Each row was made from one path, in order. Every step used is in the known rows, and no mark comes twice. Write each row's path.
Known rows
tusud, domi, vezi, budez, tifek, teni: 3	-12	12	6	-33	23	-1	-11	-12	-17	12	-11	-13	0	20	-10	34	-31	3	9	-21	-10	-13	1	22	-38	-11	-2	27	7	-26
sedafo, domi, muve: -2	10	26	-15	18	-5	-26	9	0	-4	12	13	3	-25	-25	7	0	12	-3	-22	8	-19	-35	-26	-18	40	-10	-11	-7	-39	-6
teni, tifek, budez, vezi, domi: 3	-16	-1	4	-25	18	-25	-9	11	-20	11	14	8	17	-14	-31	-11	-6	4	2	-30	-14	24	-18	7	-25	22	-2	-7	41	20
tifek, budez, vezi: 9	0	33	9	-24	15	-15	-8	-15	-12	-28	30	5	5	-4	-17	-21	-5	17	-7	0	23	38	-5	1	-1	16	10	-9	48	-1
tusud, domi, vofigob, barip: -28	9	10	12	42	-17	45	13	-6	5	-9	-13	21	-5	33	-20	7	-5	-19	9	5	2	-23	-6	-4	4	-40	-18	14	-5	-11
vezi, domi: -13	6	12	-10	14	-2	15	-1	1	10	-14	0	-10	17	-3	-3	-16	12	-13	-6	0	-12	4	-5	-11	6	5	12	-3	27	13
tusud, domi, vezi, budez, tifek, muzekib: 15	-23	-29	-13	-15	22	-20	-2	-5	-14	7	15	-19	-19	25	15	31	-38	9	28	-6	-9	18	4	-12	-23	-23	4	31	8	-5
tusud, domi: -12	12	12	-6	11	5	21	10	-11	-2	-19	8	-5	-6	3	-1	4	-1	-8	6	7	-8	13	-8	-15	16	-14	13	8	16	8
barip, vofigob, domi, vezi, budez, tifek: 11	-3	-39	0	-33	19	-22	-12	13	5	6	3	-10	8	1	9	12	-3	-3	1	-24	-4	-12	19	20	-25	23	-6	8	-27	-22
vofigob, domi, vezi, budez, tifek: 0	-7	-35	1	-32	-2	-12	-8	7	-5	21	1	-15	7	-17	-8	13	-11	2	1	-13	-7	6	10	15	-15	10	3	7	1	-22
sedafo, domi: -19	0	31	1	12	0	2	3	0	-4	-4	16	-6	3	-4	3	-4	8	-9	-8	-1	-12	-3	-11	-17	34	1	-2	1	-15	5
barip, domi, vezi: 25	-18	0	0	1	-3	-23	9	1	3	5	-11	-10	15	21	28	2	1	12	16	-1	9	13	24	1	6	19	21	7	-9	-2
muve, domi, vezi: 7	-23	2	13	-7	-23	-7	13	-6	11	2	-10	-17	-1	20	10	19	-4	19	-6	11	10	18	2	11	-7	15	7	3	-28	10
barip, domi: 1	5	9	-15	10	7	-4	-2	2	5	-11	-4	-1	7	-2	12	-4	5	-8	11	2	-9	11	13	-8	34	14	20	-1	8	2
vezi, domi, muve: 6	17	8	-24	20	-2	-13	5	-1	9	1	-2	-1	-9	-22	1	-12	17	-6	-18	7	-18	-29	-17	-14	17	-6	1	-12	2	7
tusud, domi, muve: 6	20	9	-22	17	4	-4	16	-9	-2	-1	4	4	-36	-15	4	7	1	-1	-4	16	-12	-22	-20	-17	27	-25	0	-1	-7	-1
vofigob, barip, domi: -13	1	3	-1	28	-23	39	3	3	5	-3	-19	3	5	-8	-5	-15	0	-19	16	16	-6	1	14	1	29	-16	3	-3	9	-3
teni, tifek, budez: -5	12	5	-7	-19	18	-18	-18	-20	-12	0	32	-2	1	-7	-39	2	-2	17	-5	-8	-7	26	-4	7	8	13	-8	-7	35	15
budez, vezi, domi: -2	-12	15	14	-1	1	4	6	14	-7	-19	8	1	22	4	12	-26	4	-5	2	-8	0	12	-10	-3	-14	22	13	-8	21	16
muzekib, tifek: -10	15	-9	18	-1	-5	-4	-6	-11	0	-2	20	-17	-1	5	21	1	25	9	-12	5	2	-4	-13	3	-3	12	-9	-16	5	9
muve, domi, vezi, budez, tifek, muzekib: 8	-32	-31	-6	-24	5	-28	-10	-1	-1	11	9	-22	-21	16	10	40	-33	17	10	3	-7	17	-3	2	-19	0	-6	18	-25	2
barip, vofigob, domi, muve: 11	20	-16	-25	16	11	-19	1	12	11	8	-1	8	-24	-28	19	-3	17	-3	-21	8	-15	-40	3	-3	24	3	-14	-19	-41	-9
domi, barip, vofigob: -11	10	21	18	5	18	18	-2	-1	22	-37	4	11	-3	22	22	-11	2	-7	3	20	21	-11	22	12	-9	-3	-5	-2	-34	9
vofigob, domi, tusud: 6	20	-21	-15	1	-12	22	0	9	-7	22	-12	18	0	-29	-12	-14	18	3	-15	-12	7	5	1	-11	-1	-2	-3	-10	1	-1
muve, domi: -18	0	13	0	0	-15	10	-1	-4	11	-14	1	-11	-7	-7	-5	9	3	0	-11	15	-6	12	-14	0	22	9	4	-4	-8	14
tusud, domi, vezi, budez, tifek: 8	-3	-16	1	-29	10	-8	5	-7	-7	-4	5	-15	-2	14	-6	22	-15	-6	16	-14	-1	8	-2	4	-18	-7	10	28	10	-16
budez, tifek: -27	20	6	18	-22	-7	-4	-16	-4	-6	-22	40	-7	4	1	7	-1	9	7	-2	-2	-2	16	-4	9	-5	27	-13	-7	16	2
muzekib, tifek, budez, vezi, domi: 12	-13	-5	12	-21	7	-26	-8	7	-10	14	2	3	8	-26	-10	-14	17	3	-1	-20	-1	3	-27	1	-33	7	0	-12	55	4

Which path is each row?
-16	5	21	23	-3	7	1	-16	-13	-11	15	3	-14	0	10	17	11	9	18	-22	0	-7	-20	-9	18	-21	7	-19	-18	4	2
muzekib, tifek, teni
0	19	-12	-22	11	-6	-8	5	5	-1	22	3	4	-22	-47	0	-2	8	3	-20	18	-18	-21	-10	-7	32	-10	-10	-21	-16	-8
vofigob, domi, muve
-28	15	17	22	37	-23	36	4	-12	9	-18	4	15	8	41	-14	-7	4	-6	-9	8	20	-20	3	8	4	-15	-25	-2	-11	-7
domi, vofigob, barip
36	2	10	-11	-19	8	-3	-7	5	-13	3	-12	28	11	-24	-32	-34	17	4	-5	-34	26	15	-14	-11	-35	5	10	-4	59	2
tifek, budez, vezi, domi, tusud
15	-9	-20	-14	-6	10	0	5	-9	0	15	-15	-21	14	-4	-14	4	-10	-1	-9	-3	-1	6	15	4	8	-4	18	8	-4	-11
vofigob, domi, vezi, budez
19	15	5	-31	15	1	-29	3	2	5	3	-3	9	-21	-24	15	2	13	-2	2	11	-13	-25	-2	-11	43	2	10	-11	-10	-7
barip, domi, muve
18	-10	-20	8	-1	6	-11	6	11	10	8	-7	-6	10	13	30	4	7	13	-6	-3	8	-3	30	10	-16	20	1	-3	-39	-4
barip, vofigob, domi, vezi
-19	3	-6	4	-6	3	-13	-19	-1	-12	-11	52	-10	-16	9	30	6	-13	23	7	12	-10	27	3	-9	-7	8	-18	-2	12	12
budez, tifek, muzekib
7	12	-3	-8	-5	-20	16	0	-1	5	4	-20	10	-11	-8	-12	2	18	0	-13	-5	16	3	-15	-6	-2	7	-3	-3	-14	12
muve, domi, tusud
-27	0	0	10	1	-7	34	5	15	8	10	-14	12	-7	-34	-5	-6	-14	-8	5	27	-2	0	8	4	4	-25	-2	-6	-13	-1
vofigob, domi, barip
-11	-20	20	29	-4	0	22	13	22	1	-11	-12	16	16	-4	14	-26	-11	-14	14	9	11	2	-4	8	-33	-4	7	0	-3	13
budez, vezi, domi, barip
-16	-4	10	14	-2	7	22	2	9	32	-23	-20	11	-15	7	13	10	-6	-15	1	25	9	-18	5	12	-5	-7	-8	4	-59	12
muve, domi, barip, vofigob
-35	0	8	16	33	-36	35	5	-2	18	-5	-19	17	-6	21	-25	14	0	-13	-9	12	5	-22	-10	10	9	-18	-29	2	-35	-4
muve, domi, vofigob, barip
-14	14	13	-2	22	16	4	7	-9	5	-17	5	14	-6	38	-2	16	3	-8	8	-6	0	-15	-9	-14	11	-14	0	18	-8	-4
tusud, domi, vofigob
12	16	-1	-16	10	-8	21	-1	4	4	3	-18	14	14	-6	-9	-24	25	-10	-10	-20	9	-6	-9	-16	-18	2	3	-4	19	13
vezi, domi, tusud
22	-18	-11	-8	15	-9	22	10	-8	7	5	-38	-12	15	15	-15	-3	-15	-18	15	5	11	-6	24	11	15	-23	17	14	3	-16
vofigob, barip, domi, vezi, budez
-2	8	9	-8	23	16	-19	-5	3	10	-11	1	16	8	30	12	8	10	-8	9	-14	-1	-20	11	-9	26	15	9	11	-16	-13
barip, domi, vofigob
5	-7	7	16	-36	19	-29	-10	-5	-27	-6	39	7	8	1	-23	-6	-9	19	-1	-17	5	41	-9	15	-14	28	-8	-13	28	16
teni, tifek, budez, vezi
-23	-1	16	7	13	-2	34	4	8	16	-8	-17	10	9	-8	-4	-14	-7	-20	10	18	-1	-11	0	-1	-12	-23	5	5	1	15
vezi, domi, barip
4	-15	-18	10	-2	-14	-2	8	2	-2	22	-7	-12	12	0	10	2	-4	18	-3	8	1	13	15	5	-7	8	6	-6	-13	-3
vofigob, domi, vezi
13	12	-12	-8	22	-30	43	2	6	0	16	-39	26	1	-12	-12	-23	17	-17	8	-3	18	-5	12	-5	5	-19	-10	-3	4	-4
vofigob, barip, domi, tusud
8	-22	-48	-15	-17	10	-24	-11	11	-12	32	12	-19	-9	-5	11	22	-32	15	9	-3	-15	18	13	-4	-17	-9	-5	12	-2	-9
vofigob, domi, vezi, budez, tifek, muzekib
10	-23	-7	14	20	-31	18	16	4	3	14	-30	0	14	15	9	-6	-6	1	19	12	12	3	27	10	-3	-10	2	4	-10	-8
vofigob, barip, domi, vezi
12	-3	3	22	-30	10	-31	-9	-9	-17	0	25	-2	-4	-11	0	-7	14	21	-5	-9	18	20	-21	8	-22	17	-3	-17	42	-2
muzekib, tifek, budez, vezi
34	-11	-6	-23	-5	17	-19	2	-11	7	-2	-17	-17	15	17	2	4	-8	-8	16	-7	5	5	22	2	18	7	36	17	-3	-12
barip, domi, vezi, budez
